What can hang from each mark
vopi: fidoro
rovan: rida
zuzosin: papefed rida vugo
papefed: vopi
vugo: tureva
keni: vugo
rizo: rida
tureva: vopi
rida: zuzosin
pemaz: rovan
fidoro: keni rizo vopi

Known rows, with every way that one mark hangs from another
(zuzosin papefed rida): [-0.659 -2.788 -2.595 -1.459 -0.520 -0.063 -2.047 -2.827  1.111  0.263
  0.901 -1.947 -0.098 -0.123  1.063 -0.076  1.369 -0.239 -0.452  0.780
  0.037 -0.260 -2.139]
(papefed (vopi (fidoro rizo))): [-0.838 -0.823 -2.497 -1.549 -4.237  2.788 -0.810 -2.371  1.222 -1.600
 -1.375 -1.352 -0.709  0.223  1.883 -1.048  0.814  0.688 -1.295  1.111
  0.378  0.411 -2.405]
(keni (vugo (tureva (vopi (fidoro rizo))))): [-0.239  0.276 -1.536 -1.911 -3.309  0.620 -2.022 -1.219  1.268 -2.465
  0.051 -1.025 -0.842  0.232  2.467 -1.548 -0.207  0.670 -2.586  0.988
 -0.630  0.416 -2.213]
(fidoro keni rizo): [-0.810 -1.563 -2.036 -1.572 -3.660  0.451 -0.184 -2.551  1.322  0.589
 -0.781 -0.397 -1.920  0.031  0.912 -0.180  0.850  0.107 -0.231  1.177
 -0.653  0.587 -2.309]
(pemaz (rovan (rida (zuzosin papefed vugo)))): [-0.614 -2.104 -2.770 -1.636  0.463 -1.126 -2.155 -3.854  0.877 -1.168
  1.987 -2.107 -2.077  0.167  1.352 -0.090  0.604 -0.179 -0.001 -0.205
 -1.989 -0.806 -2.333]
(rizo rida): [-0.790 -2.011 -2.330 -1.839 -3.177  1.071 -1.123 -2.528  1.118  0.753
  0.368 -1.163 -2.472 -0.196  0.280 -0.188  1.041 -0.138  0.334  0.430
  0.187 -0.050 -2.519]
(keni vugo): [-0.697 -0.814 -1.998 -1.999 -0.855  0.608 -1.367 -3.069  1.424  0.442
  0.844 -0.713 -0.323 -0.144  0.218 -0.454  0.826 -0.706 -0.086  0.928
  0.121  0.188 -2.462]
(rizo (rida (zuzosin (papefed vopi) vugo))): [-1.177  0.164 -2.636 -1.771  0.349  1.721 -2.313 -2.555  0.810 -0.506
  1.422 -3.207 -1.721  0.409  1.649 -0.070  0.301  0.890 -0.368 -0.509
 -0.176 -0.763 -2.184]
(fidoro (keni vugo) (rizo rida)): [-1.061 -0.331 -1.974 -2.063 -4.149  1.507  0.276 -2.618  1.325  0.494
 -0.078 -0.628 -2.758  0.280  0.398  0.143  0.141  0.316  0.709  0.498
 -0.412  0.698 -2.753]
(pemaz (rovan (rida (zuzosin vugo)))): [-0.602 -2.485 -2.508 -1.767 -0.529 -0.755 -1.705 -3.593  1.056 -1.010
  1.116 -1.383 -1.766  0.042  0.979 -0.580  0.686 -0.409  0.414 -0.191
 -1.453 -0.671 -2.457]
(rida (zuzosin papefed (vugo (tureva vopi)))): [-0.286 -0.032 -1.759 -1.592  1.736 -1.340 -3.988 -1.350  0.866 -1.430
  2.402 -2.591 -1.007  0.152  2.625 -1.054 -0.006  0.872 -2.596  0.044
 -1.572 -0.923 -1.537]
(papefed (vopi (fidoro keni rizo))): [-0.932 -0.457 -2.490 -1.686 -4.484  1.796 -0.139 -2.154  1.178 -1.273
 -2.082 -0.834 -0.717  0.338  1.987 -0.872  0.689  0.634 -1.021  1.203
  0.062  0.757 -2.683]
(rizo (rida (zuzosin papefed))): [-0.875 -1.741 -2.840 -1.727 -1.398 -0.338 -1.922 -2.511  0.794  0.719
  1.025 -2.571 -2.624  0.098  1.531  0.468  1.053  0.465  0.631 -0.150
 -1.146 -0.501 -2.314]
(rida (zuzosin (vugo tureva))): [-0.645 -0.342 -1.582 -2.067  0.965  0.330 -2.468 -1.848  0.911 -0.060
  1.435 -1.629 -0.859 -0.002  1.404 -0.853  0.034  0.529 -1.189  0.097
 -0.982 -0.580 -1.508]
(fidoro keni): [-0.699 -1.838 -2.178 -1.810 -2.258 -0.723 -0.858 -2.426  1.273  1.003
 -0.337 -0.268 -1.186 -0.133  0.493 -0.462  1.229 -0.491 -0.276  1.136
 -0.302  0.379 -2.528]
(vugo tureva): [-0.505 -1.240 -1.674 -1.946 -1.378 -0.661 -2.080 -1.863  1.113  0.235
  0.881 -0.373 -1.543 -0.391  0.724 -0.839  0.867 -0.149 -0.988  0.978
 -0.035 -0.041 -2.038]
(vugo (tureva vopi)): [-0.144 -1.360 -1.546 -1.632 -1.485 -1.413 -3.073 -1.064  1.243 -0.962
  0.963 -0.675 -1.366 -0.332  1.449 -1.633  0.956 -0.057 -1.966  0.929
  0.140 -0.198 -2.102]
(keni (vugo (tureva vopi))): [-0.212 -0.121 -1.458 -1.962 -0.641 -1.444 -2.994 -1.357  1.390 -1.079
  1.639 -0.620 -0.714 -0.194  1.207 -1.517  0.501 -0.308 -1.755  0.878
  0.273 -0.010 -2.334]
(vopi (fidoro rizo)): [-0.653 -1.732 -2.406 -1.640 -4.660  2.410 -0.619 -2.572  1.196 -0.780
 -1.197 -1.206 -1.244  0.116  1.650 -0.604  0.589  0.526 -1.115  1.107
 -0.823  0.414 -2.170]
(fidoro keni vopi): [-0.696 -1.472 -2.278 -1.921 -2.388 -1.932 -1.155 -2.724  1.157  0.820
  0.050  0.790 -0.887  0.134  1.448 -0.835  1.212 -0.502 -0.122  1.328
 -0.566  0.658 -2.693]
(zuzosin (papefed vopi) (vugo tureva)): [-0.779  1.193 -1.758 -1.820  1.537  1.135 -2.996 -2.161  0.931 -1.247
  2.123 -1.775 -0.935  0.071  1.279 -0.866  0.048  0.567 -2.274  0.531
  0.383 -0.430 -1.848]
(keni (vugo (tureva (vopi fidoro)))): [-0.081  0.018 -1.684 -2.107 -1.886 -0.309 -2.709 -1.173  1.181 -1.947
  0.551 -0.954 -0.137  0.036  2.067 -1.858  0.231  0.005 -2.422  1.098
 -0.131  0.199 -2.476]
(rovan (rida (zuzosin papefed))): [-0.538 -2.630 -2.679 -1.603 -0.847 -1.777 -1.872 -3.238  0.755 -0.352
  1.554 -2.327 -2.125  0.019  1.648  0.369  0.877 -0.016  0.559  0.251
 -1.751 -0.507 -2.515]
(fidoro rizo): [-0.746 -1.945 -2.045 -1.441 -3.371  1.484 -0.915 -2.788  1.428  0.140
 -0.079 -0.874 -1.752 -0.098  0.816 -0.270  0.915  0.161 -0.348  0.914
 -0.402  0.179 -2.031]
(rovan (rida zuzosin)): [-0.607 -3.205 -2.379 -1.743 -1.806 -1.590 -1.240 -2.949  0.930 -0.127
  0.614 -1.686 -1.818 -0.112  1.154 -0.246  0.975 -0.248  0.844  0.312
 -1.127 -0.352 -2.524]
(rizo (rida (zuzosin vugo))): [-0.907 -1.275 -2.204 -1.971 -1.111  2.016 -1.584 -2.443  0.885  0.557
  0.848 -2.391 -1.817  0.161  0.989 -0.273  0.257  0.459  0.163 -0.459
 -0.759 -0.589 -2.020]
(tureva (vopi (fidoro keni))): [-0.206 -1.973 -2.445 -1.708 -3.763 -0.918 -1.735 -1.485  1.063 -0.972
 -1.237 -0.856 -0.272  0.133  2.015 -1.503  0.985 -0.121 -1.921  1.251
 -0.511  0.517 -2.697]

Rows
[-0.960  0.135 -2.464 -1.627  1.662  1.346 -2.581 -2.760  0.904 -0.650
  1.331 -2.806 -0.076  0.318  1.769 -0.365  0.534  0.563 -1.091  0.000
 -0.416 -0.817 -1.930]	(rida (zuzosin (papefed vopi) vugo))
[-0.794 -0.803 -2.361 -1.604  1.165  0.852 -2.625 -2.987  0.890  0.132
  1.679 -2.705 -0.745  0.216  1.650 -0.048  0.391  0.412 -0.991  0.022
 -1.541 -0.699 -1.662]	(rida (zuzosin papefed vugo))
[-1.104 -0.640 -2.133 -1.885 -2.712  1.977 -1.233 -2.767  1.013 -0.321
  0.700 -1.455 -2.367  0.607  2.321 -0.283 -0.136  1.199  0.158 -0.359
 -1.537 -0.072 -2.002]	(fidoro (rizo (rida (zuzosin vugo))) vopi)
[-0.027 -1.232 -1.898 -1.814 -2.706 -0.710 -2.847 -0.894  1.035 -1.863
 -0.061 -0.912 -0.796 -0.087  2.271 -1.928  0.661  0.228 -2.718  1.075
 -0.283  0.018 -2.276]	(vugo (tureva (vopi fidoro)))
[-0.396 -0.408 -2.093 -1.753 -4.197  0.833 -0.888 -1.876  1.373 -1.763
 -1.108 -0.963 -0.598  0.457  2.232 -1.176  0.195  0.311 -1.753  1.145
 -0.840  0.880 -2.680]	(tureva (vopi (fidoro (keni vugo) rizo)))
[-0.803 -0.779 -2.658 -1.949 -3.031  0.689 -0.802 -2.078  1.046 -0.660
 -1.634 -0.824 -0.075  0.158  1.495 -1.231  1.049 -0.019 -1.074  1.268
  0.605  0.527 -2.846]	(papefed (vopi (fidoro keni)))
[-0.502 -1.251 -1.594 -2.006  0.266 -0.741 -2.041 -2.329  0.700 -0.968
  1.909 -1.660 -1.894 -0.024  1.381 -0.756 -0.454  0.349 -0.534 -0.065
 -1.526 -0.563 -1.979]	(rovan (rida (zuzosin (vugo tureva))))
[-0.521 -1.674 -2.401 -1.625 -6.427  0.880 -0.638 -1.340  1.050 -1.428
 -1.792 -1.377 -2.653  0.387  2.297 -0.812  0.398  0.953 -1.366  0.687
 -0.920  0.688 -2.661]	(tureva (vopi (fidoro keni (rizo rida))))
[-0.858 -0.636 -3.104 -1.662 -0.959  0.399 -2.330 -2.379  0.816 -1.213
 -0.244 -2.748  0.014  0.322  2.866 -0.556  1.143  0.629 -0.982  0.539
 -0.520 -0.403 -2.486]	(rida (zuzosin (papefed (vopi fidoro))))
[-0.606 -2.204 -2.124 -1.813 -0.354  0.288 -1.563 -3.088  0.838 -0.497
  1.223 -2.066 -1.517  0.084  1.053 -0.438  0.040 -0.028  0.067 -0.083
 -1.362 -0.527 -2.204]	(rovan (rida (zuzosin vugo)))
[-0.984 -0.236 -2.326 -2.236 -5.448  2.519  0.461 -2.425  1.145 -0.474
 -1.154 -0.999 -2.300  0.481  1.297 -0.095 -0.141  0.630 -0.072  0.683
 -0.855  0.961 -2.880]	(vopi (fidoro (keni vugo) (rizo rida)))
[-0.835  0.973 -1.383 -2.329 -2.251 -1.323 -0.938 -2.126  1.316 -0.315
  0.681  1.079 -1.419  0.343  1.799 -0.771 -0.028  0.317 -0.497  1.220
 -0.892  1.011 -2.457]	(fidoro (keni (vugo tureva)) rizo vopi)
[-0.833 -2.079 -3.233 -1.456 -0.518 -2.492 -2.141 -3.422  0.995 -1.708
  1.011 -1.647 -1.953  0.104  1.827 -0.177  1.590 -0.375  0.679  0.155
 -0.717 -0.686 -3.021]	(pemaz (rovan (rida (zuzosin (papefed vopi)))))
[-0.705 -1.422 -2.407 -1.737 -4.913  1.517  0.062 -2.442  1.138 -0.581
 -1.700 -0.740 -1.372  0.249  1.724 -0.436  0.534  0.522 -0.897  1.297
 -1.184  0.791 -2.387]	(vopi (fidoro keni rizo))
[-0.232 -0.781 -1.750 -1.724 -4.532 -0.747 -1.589 -0.637  1.080 -2.010
 -1.075 -0.617 -1.549  0.233  2.800 -1.553  0.190  0.929 -2.566  1.230
 -1.265  0.644 -2.186]	(vugo (tureva (vopi (fidoro keni rizo))))
[-0.777 -0.126 -2.113 -2.303 -1.487 -1.532 -1.035 -2.928  1.315  0.589
  0.660  0.766 -0.246  0.268  1.039 -0.684  0.775 -0.764  0.250  1.329
 -0.331  0.774 -2.949]	(fidoro (keni vugo) vopi)
[-0.794 -1.238 -2.156 -1.717 -3.819 -0.612 -0.532 -2.757  1.288  0.197
 -0.366  0.625 -1.598  0.310  1.728 -0.414  0.875  0.193 -0.111  1.239
 -1.019  0.906 -2.491]	(fidoro keni rizo vopi)
[-0.567  0.220 -1.637 -1.886  1.092  0.813 -2.841 -2.388  0.924 -0.432
  2.359 -1.627 -1.473 -0.017  1.076 -0.514 -0.078  0.448 -2.142  0.546
 -0.845 -0.372 -1.518]	(zuzosin papefed (vugo tureva))
[-0.931  0.031 -1.938 -2.060 -2.880 -0.205 -0.386 -3.028  1.373  0.118
  0.156  0.737 -0.940  0.414  1.451 -0.515  0.402 -0.044  0.098  1.192
 -0.899  1.051 -2.738]	(fidoro (keni vugo) rizo vopi)
[-0.649  0.145 -1.840 -1.929  1.870 -0.062 -3.106 -2.103  0.740 -0.244
  2.256 -2.291 -1.124  0.138  1.990 -0.401 -0.080  0.741 -1.642  0.028
 -1.690 -0.747 -1.435]	(rida (zuzosin papefed (vugo tureva)))
[-0.197 -1.130 -1.767 -1.593 -4.249  0.410 -2.210 -0.914  1.155 -2.322
 -0.512 -1.034 -1.637  0.093  2.685 -1.683  0.336  0.889 -2.948  1.093
 -0.809  0.244 -1.979]	(vugo (tureva (vopi (fidoro rizo))))
[-0.657  0.777 -1.531 -2.543 -0.833 -2.588 -1.644 -2.088  1.141  0.267
  1.225  1.264 -0.731  0.170  1.407 -1.059  0.324 -0.351 -0.564  1.253
 -0.546  0.769 -2.704]	(fidoro (keni (vugo tureva)) vopi)
[-0.919 -0.747 -2.476 -1.794 -0.131  1.540 -2.205 -2.773  0.793  0.250
  1.625 -3.090 -2.266  0.308  1.436  0.274  0.199  0.847 -0.161 -0.504
 -1.403 -0.748 -1.927]	(rizo (rida (zuzosin papefed vugo)))
[-0.471 -0.495 -1.683 -1.926 -0.634 -0.220 -3.069 -0.814  0.863 -1.028
  1.542 -2.257 -2.029  0.117  2.066 -1.290 -0.132  0.968 -1.479 -0.510
 -0.745 -0.698 -1.780]	(rizo (rida (zuzosin (vugo (tureva vopi)))))
[-1.020 -0.806 -2.604 -1.716 -5.623  3.427 -0.457 -2.133  1.102 -1.471
 -1.453 -1.662 -2.146  0.296  1.778 -0.638  0.573  1.027 -0.538  0.515
  0.492  0.427 -2.661]	(papefed (vopi (fidoro (rizo rida))))
[-0.921 -1.518 -2.218 -1.784 -4.811  1.113 -0.665 -2.806  1.245  0.055
  0.136 -0.225 -2.976  0.248  1.500 -0.230  0.679  0.517  0.490  0.512
 -0.479  0.456 -2.536]	(fidoro (rizo rida) vopi)
[-1.055  0.011 -2.011 -2.232 -4.149  0.266  0.115 -2.856  1.298  0.180
  0.137  0.399 -2.387  0.509  1.369 -0.118  0.133  0.285  0.895  0.629
 -0.668  1.080 -2.982]	(fidoro (keni vugo) (rizo rida) vopi)
[-0.097 -1.029 -1.973 -1.907 -3.127 -1.756 -2.258 -0.583  0.963 -1.436
 -0.629 -0.456 -0.919  0.017  2.409 -1.728  0.575  0.303 -2.616  1.279
 -0.602  0.411 -2.419]	(vugo (tureva (vopi (fidoro keni))))
[-0.597 -3.546 -2.860 -1.667 -1.987 -2.449 -1.412 -3.337  1.051 -0.569
  0.459 -0.843 -2.126 -0.172  1.088 -0.414  1.532 -0.786  1.281  0.206
 -1.242 -0.435 -2.797]	(pemaz (rovan (rida zuzosin)))
[-0.267 -0.651 -2.267 -1.968 -2.871 -0.521 -1.447 -1.780  1.279 -1.243
 -0.599 -0.876  0.206  0.275  1.770 -1.408  0.508 -0.384 -1.673  1.210
 -0.363  0.602 -2.921]	(tureva (vopi (fidoro (keni vugo))))
[-1.061 -0.455 -2.597 -1.867 -5.892  2.485  0.243 -1.844  1.076 -1.050
 -2.111 -1.117 -2.230  0.428  1.814 -0.520  0.493  1.053 -0.330  0.675
  0.213  0.775 -2.853]	(papefed (vopi (fidoro keni (rizo rida))))
[-0.422  0.450 -1.272 -1.855 -2.309 -1.115 -1.546 -1.104  1.426 -1.265
  0.512 -0.218 -1.453  0.135  1.627 -1.179  0.048  0.342 -1.592  0.991
 -0.619  0.582 -2.327]	(fidoro (keni (vugo (tureva vopi))) rizo)
[-0.539 -0.819 -1.816 -1.934  1.234 -0.970 -2.603 -2.579  0.592 -1.207
  2.777 -2.469 -2.181  0.150  1.790 -0.275 -0.556  0.650 -0.976 -0.108
 -2.013 -0.727 -1.821]	(rovan (rida (zuzosin papefed (vugo tureva))))
[-0.896 -0.313 -3.104 -1.775 -1.258 -0.982 -1.691 -2.114  0.718 -0.956
 -0.958 -2.150  0.001  0.449  2.864 -0.409  1.000  0.603 -0.853  0.736
 -1.080 -0.018 -2.707]	(rida (zuzosin (papefed (vopi (fidoro keni)))))
[-0.809  0.038 -1.845 -1.795  1.935  1.254 -3.009 -1.891  0.950 -1.371
  1.890 -2.135  0.290  0.069  1.484 -0.906  0.228  0.504 -2.153  0.402
  0.883 -0.579 -1.747]	(zuzosin (papefed vopi) rida (vugo tureva))
[-0.595 -1.748 -2.354 -1.657  0.695 -0.001 -2.078 -3.427  0.716 -0.671
  2.130 -2.820 -1.703  0.265  1.557  0.137 -0.015  0.316 -0.219 -0.095
 -1.869 -0.693 -2.117]	(rovan (rida (zuzosin papefed vugo)))
[-0.311 -1.677 -2.270 -1.430 -5.221  0.452 -0.957 -1.558  1.245 -1.494
 -1.659 -0.977 -1.052  0.321  2.478 -1.157  0.628  0.563 -1.958  1.212
 -0.946  0.694 -2.471]	(tureva (vopi (fidoro keni rizo)))
[-0.900  0.287 -2.791 -1.736  0.572  2.150 -2.442 -2.584  0.779 -1.649
  0.298 -3.099  0.302  0.523  2.675 -0.701  0.201  0.945 -1.890  0.160
 -0.723 -0.518 -2.039]	(rida (zuzosin (papefed (vopi fidoro)) vugo))
[-0.881 -1.540 -2.525 -1.925 -6.291  2.134  0.378 -2.180  0.992 -0.234
 -1.730 -0.991 -2.802  0.345  1.582 -0.227  0.361  0.812 -0.227  0.708
 -0.984  0.834 -2.566]	(vopi (fidoro keni (rizo rida)))
[-0.840 -1.716 -2.769 -1.490 -0.374 -1.254 -1.934 -3.001  0.835 -1.195
  1.223 -2.478 -1.541  0.130  1.820  0.022  0.920  0.079  0.454  0.192
 -0.543 -0.526 -2.753]	(rovan (rida (zuzosin (papefed vopi))))
[-0.836 -0.745 -2.700 -1.682 -0.013  2.885 -2.250 -2.616  0.872 -1.789
  0.400 -2.918  1.430  0.403  2.006 -0.907  0.339  0.512 -2.184  0.497
  0.674 -0.259 -2.137]	(zuzosin (papefed (vopi fidoro)) rida vugo)
[-0.941 -0.451 -2.927 -1.458 -2.485  1.491 -1.578 -2.390  0.925 -1.801
 -0.759 -2.742 -0.814  0.510  3.145 -0.154  0.759  1.300 -1.021  0.524
 -1.095 -0.139 -2.270]	(rida (zuzosin (papefed (vopi (fidoro rizo)))))
